In the rows, zero is written as 128.
Known rows, with every step that occurs:
fozo, beluk, sikisoz, bupok, lepeba: [133 143 124 178 136  59 192 123 100 112 133 107  89  76 123 109 106 126
 115 105 119 160 134 147  49 165 126 186 110 150]
sikisoz, bupok, lepeba, bevikek: [178 203 124 135 123 140 116 143  99 113 149  74  84  54  92 160 170 104
 114 159  85 113 160 173 128 169  90 161 133 115]
pulofi, sikisoz: [ 71 135 131 114 171 114 159 126 129 134 147  90 117 136 139 108 155  84
 130 146 167  99  80 122  64  71 105 180 138 141]
bevikek, kugaf, pulofi, sikisoz: [117 114 115 109 146 135 125  94 113 147 121 140 165 198 136 125 112 146
 141  92 165 125 128  93 139 116 131  81 122 147]
fozo, beluk, sikisoz, bevikek, kugaf: [127  93 152 193 110  65 188 110 123 141 123 167 107 127 144  95  89 144
 139 115 139 176 136 123  81 140 142 163  99 131]
fozik, kugaf, bupok: [167 101  95 132 143 126 138 121 116 160 187 123 154 123  87 140 117 194
 144 130 119 124 180 114 117 144 109 112 168 130]
mefe, kugaf, bevikek, sikisoz, bupok, lepeba: [162  96 133 151 121 133  79 131 172 191  66 135 131  80 140 147 172 156
 145  92 101 130 106 139 194 153 127  84  88  91]
bazanu, kugaf, fozik, ripo: [133 113 145 157 198 152 159 102 143 111 138 102 171 203 117 151  97 155
 143 120 182 125 118  84 167 138 125 145  86 156]
vamuf, fozik: [ 78  90 123 101 109 163 118 176 125 129 117  93 114 104  91 130 113 115
 102 170  71 126 145 145 159 131 128 143 200 169]
sikisoz, bupok, lepeba, pulofi: [176 181  71 130 117 141 117 139 104 103 125  63  95  59 113 159 143 116
  86 132  79 116 166 167 106 189 145 167 158 103]
mefe, kugaf: [116  92 147 170 153 150 112 118 151 206  94 117 144  65 124 125 165 162
 129  68 106 128 113 122 170 127 117 194 115 140]
bazanu, kugaf, bupok, lepeba, pulofi: [167 137 123 131 160 144 127 123 100 111 123 108 159 143 134 146 144 128
  97 104 169 127 149 103 141 167 127 188 124 147]
bupok, sikisoz, pulofi: [ 99 131 143 137 165 123 147 120 176 108 119 163 136 122 127  69 153 147
 104  40 117 139  94 147  96  88 134 181 150 196]
pulofi, sikisoz, bevikek, kugaf, bupok, lepeba: [112 120 126 111 141 104 134 135 111 136 139 150 117 161 139 127 130  89
 155 165 151  98 118  99 101 106 143 128 123  75]
bazanu, kugaf, bevikek, sikisoz, bupok, lepeba, pulofi: [182 108 131 124 122 130 111 120 172 122  85 123 148 183 177 134 165 135
 118 113 204 152 113 117 171 161 126  93 103 118]
mefe, kugaf, pulofi, sikisoz: [ 88 101 120 128 166 129 115 105  97 170 103 115 160  89 144 142 111 161
 129  57 113 123 100 114 149 117 134 175 110 134]
kugaf, pulofi, sikisoz: [ 89 120 113  92 159 127 136 101  67  93 148  89 145 139 148 153  89 126
 120 119 133 111 102 140 103  85 131 147 127 139]
pulofi, sikisoz, bupok: [ 97 159  94 105 170 102 155 102 107 117 154  72 102 109 141 121 155 105
 130 141 156 107 104 120  39 113  97 171 152 110]
bupok, sikisoz: [101 139 141 143 159 145 148 122 202 133 125 143 128 119 109  55 164 122
 139  92 122 126  76 131  86  60 133 174 145 159]
bevikek, kugaf, fozik: [148 103 144 152 148 157 126 103 156 154 116 153 156 191 108 131 107 153
 142 118 137 132 138 103 172 132 140  53 121 144]
kugaf, bupok, sikisoz, bevikek: [159 133 120 136 142 145 116  94 119 112 145 168 132  98 113 121 123 147
 148 140  78 127 141 124  80 104 136 153 137  87]
beluk, sikisoz: [ 88 124 156 144 109 111 158 112 116 106 105 118 115  95 122  67 158 149
 102  89 141 141  85 127  89  72 112 124  95 145]
bevikek, sikisoz, bupok, lepeba: [164 168 105 122  98 127 107 135 162 118 119 129 102 104 121 141 183 122
 130 134 133 131 112 142 111 160 129  76 115 127]
sikisoz, bupok, lepeba: [173 163 102 129 140 135 122 137 106 108 141  56  89  57  93 162 178 118
 109 132  83 105 157 164 118 173 117 158 142 107]
bazanu, kugaf: [131  93 166 144 169 144 149 107 153 140 127 101 153 167 143 114 181 144
 120  89 210 141 114  96 156 125  96 195 119 169]
bevikek, sikisoz, bupok, lepeba, pulofi: [166 182  83 123  79 130 104 135 160 116 107 133 107 105 136 140 158 119
 112 137 130 139 119 144 102 171 147  80 127 126]
beluk, sikisoz, bevikek, kugaf, bazanu: [ 65  90 170 140  79 102 143 107 129 117  89 180 120 151 150  80 138 166
 143  92 142 147 107 107 129  87 144  82  80  76]
bupok, lepeba, pulofi, sikisoz, bevikek, kugaf, fozik, ripo: [130 175  87 138 126 136 131 188 122 110 108 118 123 153 110 154  71  68
 107 171  95  83 135 140 140 148 207 127 117 108]
pulofi, sikisoz, bevikek, kugaf: [ 95 101 137 119 137 108 144 119 136 150 134 152 119 176 154 110 136 102
 158 157 171 112 105  97 101  89 134 136 130  86]
lepeba, bupok: [137 133 152 132 111 164 118 101 142 135 138  63 115  80 179 121 131 112
 104 181  96 137 149 137 127 160 104 142 102 171]
vamuf, fozik, kugaf: [ 87  74  97  93 106 140 133 190 137 150 144 110 131 129  74 121  93 151
 120 159  87 131 167 124 166 148 134 107 225 168]
bevikek, sikisoz, pulofi: [130 123 140 132  99 119 113 119 163 118 110 171 136 140 153 134 166 153
 101  89 155 154 108 150 130 134 120  94 115 195]
maso, kugaf, fozik: [127  95 156 156 135 150 122 116 122  93 159 116 144  84  84 160  99  63
 112  95 133 139 149  99 142 127 128 140 136 119]

Rows:
[194 107 135 124  93 136  84 126 175 129  97 116 109 128 147 159 175 125
 145 167 120 130 112 174 157 132 115  24  99  79] | kugaf, bevikek, sikisoz, bupok, lepeba
[171  74 161 133  99 130  88 114 175 128  90 146 132 151 169 153 163 148
 123 136 135 148 109 179 169 113 109  36  99 126] | kugaf, bevikek, sikisoz, pulofi
[ 99  98 122  94 138 124 129 104  65  92 149 115 136 144 159 162  76 131
 131 136 126 119 111 140 118  86 146 142 123  99] | kugaf, pulofi, sikisoz, bevikek
[122 161 108 128 112 132 128 196 121 112 112 103 103 107 130 139 115  54
  84 164  99  91 123 166 129 131 188 178 141 112] | bupok, lepeba, pulofi, sikisoz, bevikek
[147  71 151 161 120 143  82 116 185 206  63 147 145  97 152 134 167 165
 149  92 118 141  95 133 192 123 118  94  88 106] | mefe, kugaf, bevikek, sikisoz
[161 100  96 131 139 117 142 124 143 152 181 169 151 134  92 109 106 196
 165 123 115 132 165 104 105 127 136 108 170 104] | fozik, kugaf, bupok, sikisoz, bevikek
[127 135 154 128 102 151 122 106 182 125 130 127 111  93 186  76 115 114
 132 164  89 146 125 123 111 136 142 136 105 137] | lepeba, bupok, sikisoz, bevikek
[ 95  86 124 130 149 127 110 107  97 168 103 134 153  95 152 146 101 165
 140  68 107 126 107 114 161 117 145 172 106 105] | mefe, kugaf, pulofi, sikisoz, bevikek
[146 122 137 127 187 129 143  88 123 104 130 146 170 159 142 109 154 165
 115  53 186 147 130  86 114 140 105 187 127 171] | bazanu, kugaf, bupok, sikisoz, pulofi
[117 216  90 113 175 103 150 134 100 108 155  94 108 145 105 146 110  81
 151 169 140  87 117 113  72 139 111 118 115 113] | pulofi, sikisoz, bupok, lepeba, bevikek, kugaf, fozik, ripo
[130 190 131 132  92  96 142 125  95  96 107 125  96  83 104  81 160 138
 110  94 129 138 119 124  96 132 106  88  91 124] | beluk, sikisoz, bupok, lepeba, bevikek, kugaf
[148 148 115 129 166 135 123  89 102  93 141 153 145  94 114 122 130 161
 111  84  86 130 143 137  69 120 120 163 145 152] | kugaf, bupok, sikisoz, pulofi
[133 143  88  95 137  98 146 148  89 128 191 112 142 142 104 143  82 161
 142 128 138 116 154 128 131 139 121  98 157 134] | fozik, kugaf, pulofi, sikisoz, bupok, lepeba, bevikek
[123 105 150 149 132 139 136 118 206 135 116 211 133 171 122  66 114 142
 170 108 117 141  98 104 130  80 175 107 132  98] | bupok, sikisoz, bevikek, kugaf, fozik
[141 199 188 155  76 137 104 133 143 135 132 185 119 119 141 132 153 119
 114 162 148 163 121 170 146 114  60 122 103 198] | lepeba, bevikek, sikisoz, pulofi
[109 148  90  80 158 116 131 112  50  75 152  72 129 116 136 170  94 119
 116 116 115 105 119 146  97 121 136 138 130 119] | kugaf, pulofi, sikisoz, bupok, lepeba
[123 153 138  96 171 117 143 116  81  93 141  99 150 169 152 143 124 122
 123  96 205 131 116 102 143 140 102 169 109 153] | bazanu, kugaf, pulofi, sikisoz, bupok, lepeba, bevikek
[ 97 116 121 130 155 112 150 117 132 135 143 148 129 197 137 134  90 109
 173 176 156 102 108  88 103  97 149 112 109  78] | pulofi, sikisoz, bevikek, kugaf, fozik, ripo
[104 174  96  98 172  97 153 138 102 108 151  65  94 101 122 131 163  77
 124 144 141  87 103 131  53 124 114 169 143 111] | pulofi, sikisoz, bupok, lepeba
[161 223 164 150  70 144 103 121 146 142 140 160 103 101 132 130 159 114
 141 190 144 159 126 156 121 125  53 110 108 151] | lepeba, bevikek, sikisoz, bupok
[132 121 128 142  63 105 131 124  99 103  85 185 119 124 135  84 110 153
 111 109 120 148 132 107 117 121 171  77  92  77] | beluk, sikisoz, bevikek, kugaf, bupok, lepeba, pulofi
[148 206 181 144  96 147 107 201 144 134 129 134  98  97  91 143 175  54
 121 188 110 105 112 181 172 117 106 127  93 169] | bupok, lepeba, bevikek, sikisoz
[116 151 144 122 126 139 130 103 166 108 127 114 125  89 185  79 121 125
  96 113  94 148 129 135 101 154 126 145 112 202] | lepeba, bupok, sikisoz, pulofi
[136 136  96 100 146 127 120 106 100 133 121 126 151 180 122 138 118 137
 137  93 147 116 138 100 138 144 140  72 124 133] | bevikek, kugaf, pulofi, sikisoz, bupok, lepeba
[ 49 101 145 113 143 106 143 119 140 146 132 150 122 188 169 123 135 100
 168 150 170 104 101 105 103  84 135 137 124  72] | pulofi, sikisoz, bevikek, kugaf, bazanu
[108 193 192 145 116 152 111 192 138 147 121 126 112 127  94 151 170  61
 131 163 106  93 136 173 193 123 104 134  97 153] | bupok, lepeba, bevikek, kugaf, bazanu
[120  93 157 192 113  66 192 115 115 130 132 150  97 104 145 101  88 137
 131 126 132 175 129 140  70 130 138 188 101 130] | fozo, beluk, sikisoz, bevikek
[108  56 100  83  86 124 112 190 149 137 120 140 135 152 103 134  89 166
 117 150  94 144 162 140 186 160 137  40 207 162] | vamuf, fozik, kugaf, bevikek, sikisoz, pulofi
[ 96  60 176 149  97 146 110 110 161 161 112 179 130 182 160 149 139 151
 173 142 122 131 152 125 186 116 149 114 114  50] | sikisoz, bevikek, kugaf, bazanu
[ 80  92  58  58 114 121 133 174  90 115 153 101 135 134  91 139  54 161
 121 147  89 129 167 117 140 161 142  90 227 149] | vamuf, fozik, kugaf, pulofi, sikisoz, bupok
[162  59 164 160 101 148 113 112 148 150 124 187 130 176 133 146  98 157
 159 161 114 140 153 115 191 126 164  80 119  61] | sikisoz, bevikek, kugaf, fozik
[115 176 101 126 126 134 134 195 122 113 110  84 109 105 122 134 125  49
  76 150 105  86 116 166 116 130 176 182 143 142] | bupok, lepeba, pulofi, sikisoz
[159  60 160 158  93 149 110 112 154 168 120 179 124 165 139 131 139 153
 158 152 126 141 157 114 183 122 147 113 122  68] | sikisoz, bevikek, kugaf
[161 141 109 140 113 151  98 133  79  93 148 112 143  43  78 171 122  43
  85 101 110 124 188 104 111 164 136 180 145 106] | maso, kugaf, bupok, lepeba, pulofi
[175  86 151 127 135 131 117  95 177 133 103 123 150 188 173 131 183 155
 142 110 218 158 107 105 168 143  96  91  99 120] | bazanu, kugaf, bevikek, sikisoz, bupok
[156 137  66 117 140 110 142 158 103 144 175 121 146 124  93 140  95 151
 126 142 117 105 173 120 103 157 144 114 173 126] | fozik, kugaf, bupok, lepeba, pulofi, sikisoz
[ 67  80  76  64 116 126 135 184  99 125 151 108 140 143  90 130  55 150
 121 149  95 126 158 119 152 141 147  93 220 164] | vamuf, fozik, kugaf, pulofi, sikisoz
[154 132 120 120 157 126 131 126  94 105 127 124 151 157 149 145 130 117
 112 121 178 123 142  92 129 160 138 184 122 115] | bazanu, kugaf, bupok, lepeba, pulofi, sikisoz, bevikek
[113 108 153 147 130 140 138 125 199 131 126 182 117 127 126  65 143 129
 157 118 110 135  90 128 110  64 158 165 138 100] | bupok, sikisoz, bevikek
[125  83  82  78  84 126 109 205 148 134 123 118 117 135  82 141  99 143
 131 173  79 130 165 139 181 175 144  31 206 131] | vamuf, fozik, kugaf, bevikek, sikisoz, bupok, lepeba
[115 175 106  84 148 119 126 116  44  78 157  85 124 112 136 168  89 111
 120 136 115 109 121 153 104 119 116 140 125 125] | kugaf, pulofi, sikisoz, bupok, lepeba, bevikek
[153 184 179 150  96 162 103 113 113 158 137 161 141 152 122 132 119 127
 138 161 138 150 152 140 175 113  67 110 108 168] | lepeba, bevikek, kugaf, pulofi
[134 194 170 139 107 147 112 115 108 156 140 161 140 160 130 127 115 112
 143 165 154 142 136 131 154 102  68 112 108 165] | lepeba, bevikek, kugaf, pulofi, sikisoz
